Known rows, with every way that one mark hangs from another:
{K_955 {K_779 K_913 {K_966 K_386} K_976}}: [  0 -30 -10 -24  14   3  35 -26  21 -30   2  13 -20  22   6  10 -14 -21
   3 -16  39 -21  21  62 -10  -2 -15   2 -18]
{K_386 K_867 {K_966 {K_779 {K_913 K_344}}}}: [ -2 -29   2  -7  10   4 -17 -44  18 -20  -1   9 -22  11  -8  -2 -14 -11
   2 -13 -29  -9   9  13  20 -14  -8   0   1]
{K_955 {K_779 {K_913 K_344} K_966 K_976}}: [ -1  -9  -6 -22  -2  -4  30 -28  13 -32  -6   7 -22  31   0  12 -21 -16
   8 -16  21 -23  17  66  -7   4  -5   1 -16]
{K_968 {K_412 K_447} {K_955 K_779}}: [ 15   1  -9 -19   1  15 -10 -29  -2 -36 -48   4 -15  27  -2  -5 -22 -17
   8  -3  23 -26  10  11   3  -4 -16  -6 -12]
{K_779 {K_913 K_344} K_955 {K_966 {K_386 K_867}} K_976}: [ -2 -29 -10 -26  -5  -4  66  -4  15 -18  32  -3 -20  27  28   6 -18 -28
  -5 -16  14 -19  21  56 -13 -12  12  16  -9]
{K_955 {K_779 K_913 K_976}}: [ -2 -15 -11 -21  -3   2  14 -31  14 -35  -3  17 -23  25  -5   4 -16 -17
   7 -15  24 -23  18  65  -5  -5 -13  -4 -18]
{K_412 K_46 K_447 {K_968 {K_955 {K_779 K_913 K_976}}}}: [ 14  -6 -14  17  -9  26   5 -19   2 -42 -54  26 -14  17  -6   2 -12 -15
  -5   6   6 -33 -10  19  -2   9 -20   7 -24]
{K_867 {K_386 {K_966 {K_779 {K_913 K_344} K_955 K_976}}}}: [  1 -28  -5   5  -4   5   8 -27  11 -35  10   8 -21  42 -19  -1  -3  -6
   2 -15 -26  -3   5   5  14 -15 -11   8  -3]
{K_968 K_955}: [  6  -6 -11 -19  -3  15  16 -31   9 -24 -18   8 -18  45 -17 -11 -16   6
  -1   0 -12 -17  17   8   6 -15   1   2  -7]
{K_412 K_447 {K_968 K_955}}: [ 12  -6 -11   5   5  24  -6 -21   3 -34 -62  30 -16  28 -11  -3 -14  -7
  -7   4 -13 -28   4   6   7   7  -7  13 -13]
{K_968 K_412 {K_955 {K_779 K_913 {K_966 K_386} K_976}}}: [ 12 -18 -11 -26   3  10  30 -29   9 -32 -22  -7 -14  24  10   2 -27 -23
   5  -8  45 -20  16  37  -8 -13 -12  -9  -8]
{K_447 K_412}: [  2 -34  -5 -14   1  10  -2 -43   9 -28 -50  15 -21  21 -19 -10 -14  -2
  11 -13 -29 -15  14  27  27 -13 -15   8  -6]
{K_344 {K_913 {K_779 K_955 {K_966 {K_386 K_867}} K_976}}}: [  3 -38 -11  -3  -4  10 -11  -9   2 -15  -2   1 -21  32   2   1  -9  -1
  14 -11  -4 -17  22  46  -6  -4  -5  -1  -9]
{K_955 {K_779 {K_913 K_344} {K_966 {K_386 K_867}} K_976}}: [  0 -14  -6 -21   6  -2  31 -24  17 -27   1  11 -21  17   6  11 -18 -25
   5 -16  28 -21  19  66 -11  -2  -7   4 -21]
{K_968 {K_412 K_46} K_955}: [ 18  -4 -13  -3 -12  17  12 -38   2 -31 -34  -3 -13  28  -7  -7 -21  -1
  10   3  -1 -17   2   5  10 -17 -15  -5  -8]
{K_913 K_344 {K_779 {K_966 K_386} K_976}}: [  2 -12  -8   9 -10   6  24   5   2 -32 -37  13 -23  44  -5  19 -16  -9
  14  -9 -17 -10  11  70 -10  -2   8   4 -19]
{K_344 {K_913 {K_779 {K_966 K_386} K_976}}}: [  4 -39 -13   1   4  12  -9 -14   4 -17 -19   5 -20  29  -6   6 -11   4
  19  -8  -1 -14  17  50  -2  -3  -7   2  -9]
{K_976 {K_779 K_913}}: [  7 -13 -12   8  -2   1   2 -34  13 -24  -6  24 -24  38   0   4 -17  -5
   3  -9  -6 -18  22  41  10 -10  -6  -3  -9]
{K_913 {K_779 K_976}}: [ -2 -22 -10   6 -13  12   3 -11   4 -36 -28  21 -26  43 -14   7  -7  -2
  13 -11 -13 -12  17  59   1  -9  -5  -9 -13]
{K_46 {K_412 K_447 K_968}}: [ 11 -25  -1  38   9  23 -18 -36   7 -26 -56  28 -21  25 -14 -10 -10  -6
   6  -3 -28 -24   3  13  19  10   1  13 -10]
{K_966 K_386}: [  6 -28 -15  -5  23  16  11 -22  18 -21 -16  27 -19  17  -7  -1  -7  -7
   3  -5  -4 -10  15  28   3 -19 -13  18 -21]
{K_344 {K_913 {K_779 K_955 K_966}}}: [  4 -34 -10  -7  -5   8 -21 -13  -1 -17 -14  -3 -20  46  -5   2 -10  10
  18  -9 -11 -19  20  36   2   3  -7   0  -6]
{K_968 {K_955 {K_779 {K_913 K_344} {K_966 K_386} K_976}}}: [  5 -12 -12 -28  -1   8  40 -20  13 -27 -11   1 -17  37  -2   1 -23 -15
  -3  -5  27 -21  16  39 -14  -8  -1   0 -14]
{K_46 {K_412 K_447 {K_968 {K_955 {K_779 K_976}}}}}: [ 11 -24  -3  33   2  24  -9 -30   5 -28 -54  23 -21  29 -12 -11 -14 -13
   1  -2  -9 -26   4  20   7   9   3   4 -11]
{K_779 {K_913 K_344} {K_966 {K_386 K_867}} K_976}: [  1 -23  -9 -17   9  -2  61 -23  20 -19   9   6 -20   8  14   9 -19 -23
   3 -11  10 -16  16  58  -4 -12   9  16 -11]
{K_412 K_46 {K_968 {K_955 {K_779 K_913}}}}: [ 11  -7 -13  16 -14  21   8 -30   9 -38 -38  18 -13  27 -14   3 -15  -7
  -1   5   1 -28  -5  26  -1   2 -21   2 -20]
{K_966 K_386 {K_779 K_913}}: [  2 -50 -15   3  30  19  19 -17  35 -16   6  27 -15   5  -2   8  -5 -12
   1  -6  24 -14  11  37   5 -12 -19  14 -24]

Rows:
[ -4 -26 -11   0 -23  10   8   2   0 -36 -13  16 -25  56  -3   5  -6  -5
   8 -14 -11 -14  21  58  -5  -8  -3 -10 -12] => {K_913 {K_779 K_955 K_976}}
[ -1 -21  -6 -26   4  -1  31 -33  17 -33   2  10 -22  30   2   8 -16 -13
   5 -18  29 -23  22  60  -4   2 -13  -3 -13] => {K_955 {K_779 K_913 K_966 K_976}}
[  4 -33  -6  -8  -5  17  -6 -37   8 -35 -69  17 -17  24 -18  -6 -21 -10
   3  -9 -13 -21  10  32  14  -5 -18   3  -8] => {K_447 {K_412 {K_968 {K_955 K_779}}}}
[ -5 -35  -1  -8   0   3  -4 -31  16 -21  15   6 -24  16   2  -3 -13 -17
  -3 -17 -20  -8  13  23  11 -16  -5  -3   4] => {K_386 K_867 {K_966 {K_779 {K_913 K_344} K_955 K_976}}}
[ -4 -29 -12   1  -8   7  30  -6  21 -20  20  15 -20  32   0   6 -13  -7
   0 -11   6 -17  11  52   3  -5  -2   5 -13] => {K_966 {K_779 {K_913 K_344} K_955 K_976}}
[ -1 -35 -14 -27  -4  -2  73   1  14 -20  22  -4 -19  35  26   9 -20 -22
  -3 -15  20 -17  17  60 -14  -9   9  18 -10] => {K_779 {K_913 K_344} K_955 {K_966 K_386} K_976}
[  0 -39 -10   4  29  16  11 -24  36 -12  17  28 -17  -7  -1   3  -1 -18
  -1  -7  15 -17  16  30   6 -14 -17  10 -24] => {K_966 {K_386 K_867} {K_779 K_913}}
[ 11 -25  -1  28   6  23   0 -32   8 -28 -50  19 -20  33  -9  -9 -14 -11
  -1  -4  -7 -26   6  18   7  13   3   5  -8] => {K_46 {K_412 K_447 {K_968 {K_955 {K_779 K_966 K_976}}}}}
[  0 -17  -9   3 -18   4  28  18  -2 -31 -21   6 -22  58   5  17 -14 -12
  10 -12 -14 -11  14  69 -16  -2   9   4 -18] => {K_913 K_344 {K_779 K_955 {K_966 K_386} K_976}}
[  1 -39 -10   7  21  18   5 -10  30 -12  25  28 -18  14   4  -2   3 -12
  -7 -10   4 -12  21  21   2 -13 -20  10 -22] => {K_966 {K_386 K_867} {K_779 K_955}}
[  8 -15  -8   2  -3  -5  22 -16  12 -18  13  11 -22  45  21   9 -18 -15
  -4 -12  -1 -19  26  41  -2  -7   0   6 -11] => {K_976 {K_779 {K_913 K_344} K_955 {K_966 {K_386 K_867}}}}
[ 18  -6  -9   9   1  15 -11 -36   0 -37 -46  14 -16  10  -3  -2 -11  -6
  19  -2 -13 -20  -3   9  22  -6 -23   7 -15] => {K_968 {K_412 K_46 K_447}}
[ 17  -3 -14  23  -6  29  -2 -22   1 -39 -61  27 -13  22 -12  -2  -8  -3
  -4  10 -18 -29 -11  -1   8   7 -17  12 -20] => {K_412 K_46 K_447 {K_968 K_955}}
[ -1 -34   2  -2  14   8 -24 -46  19 -22   0  14 -23  15 -11  -6  -7  -3
   0 -14 -32  -6  14   4  23 -15 -16  -4   4] => {K_386 K_867 {K_966 K_779}}
[  8 -25  -9   3 -17  16   1 -35   5 -37 -68  11 -14  18 -17  -2 -23 -13
   7  -4 -15 -25  -5  34  12  -3 -20   6 -15] => {K_447 {K_412 K_46 {K_968 {K_955 {K_779 {K_913 K_344}}}}}}
[ 15  -7 -12  30   0  25 -13 -26   3 -40 -60  36 -16  14 -12   3  -4  -3
   2   5 -27 -27 -11  10  16  11 -23  17 -22] => {K_412 K_46 K_447 K_968}
[  3 -36  -9  14  30  19   1 -23  34 -13  10  34 -19   0  -7   1   2 -10
  -2  -7   1 -11  18  23   8 -14 -21  10 -23] => {K_966 {K_386 K_867} K_779}
[  1 -18  -9 -21   7   0  34 -20  16 -30  -5  11 -20  23   4  13 -20 -22
   6 -15  30 -20  17  68 -13  -1  -8   6 -21] => {K_955 {K_779 {K_913 K_344} {K_966 K_386} K_976}}
[ -1   1  -7   3 -30   4  -9   8  -8 -33 -33   9 -23  64 -12  11 -15  -4
  16  -8 -34 -16  10  53  -5   0   9   2 -20] => {K_913 K_344 {K_779 K_955}}
[ 15 -12 -10 -19   9  16  15 -22   3 -34 -41   2 -15  22   9  -1 -21 -22
   2  -5  37 -22  13  21  -5  -5 -15  -5 -11] => {K_968 {K_412 K_447} {K_955 {K_779 {K_966 K_386} K_976}}}
[ 20   3 -11  -6  -7  18  -5 -30  -4 -38 -49   2 -13  23  -3  -5 -18 -14
   9   2  19 -27   0   6   3  -4 -23  -7 -18] => {K_968 {K_412 K_46 K_447} {K_955 K_779}}
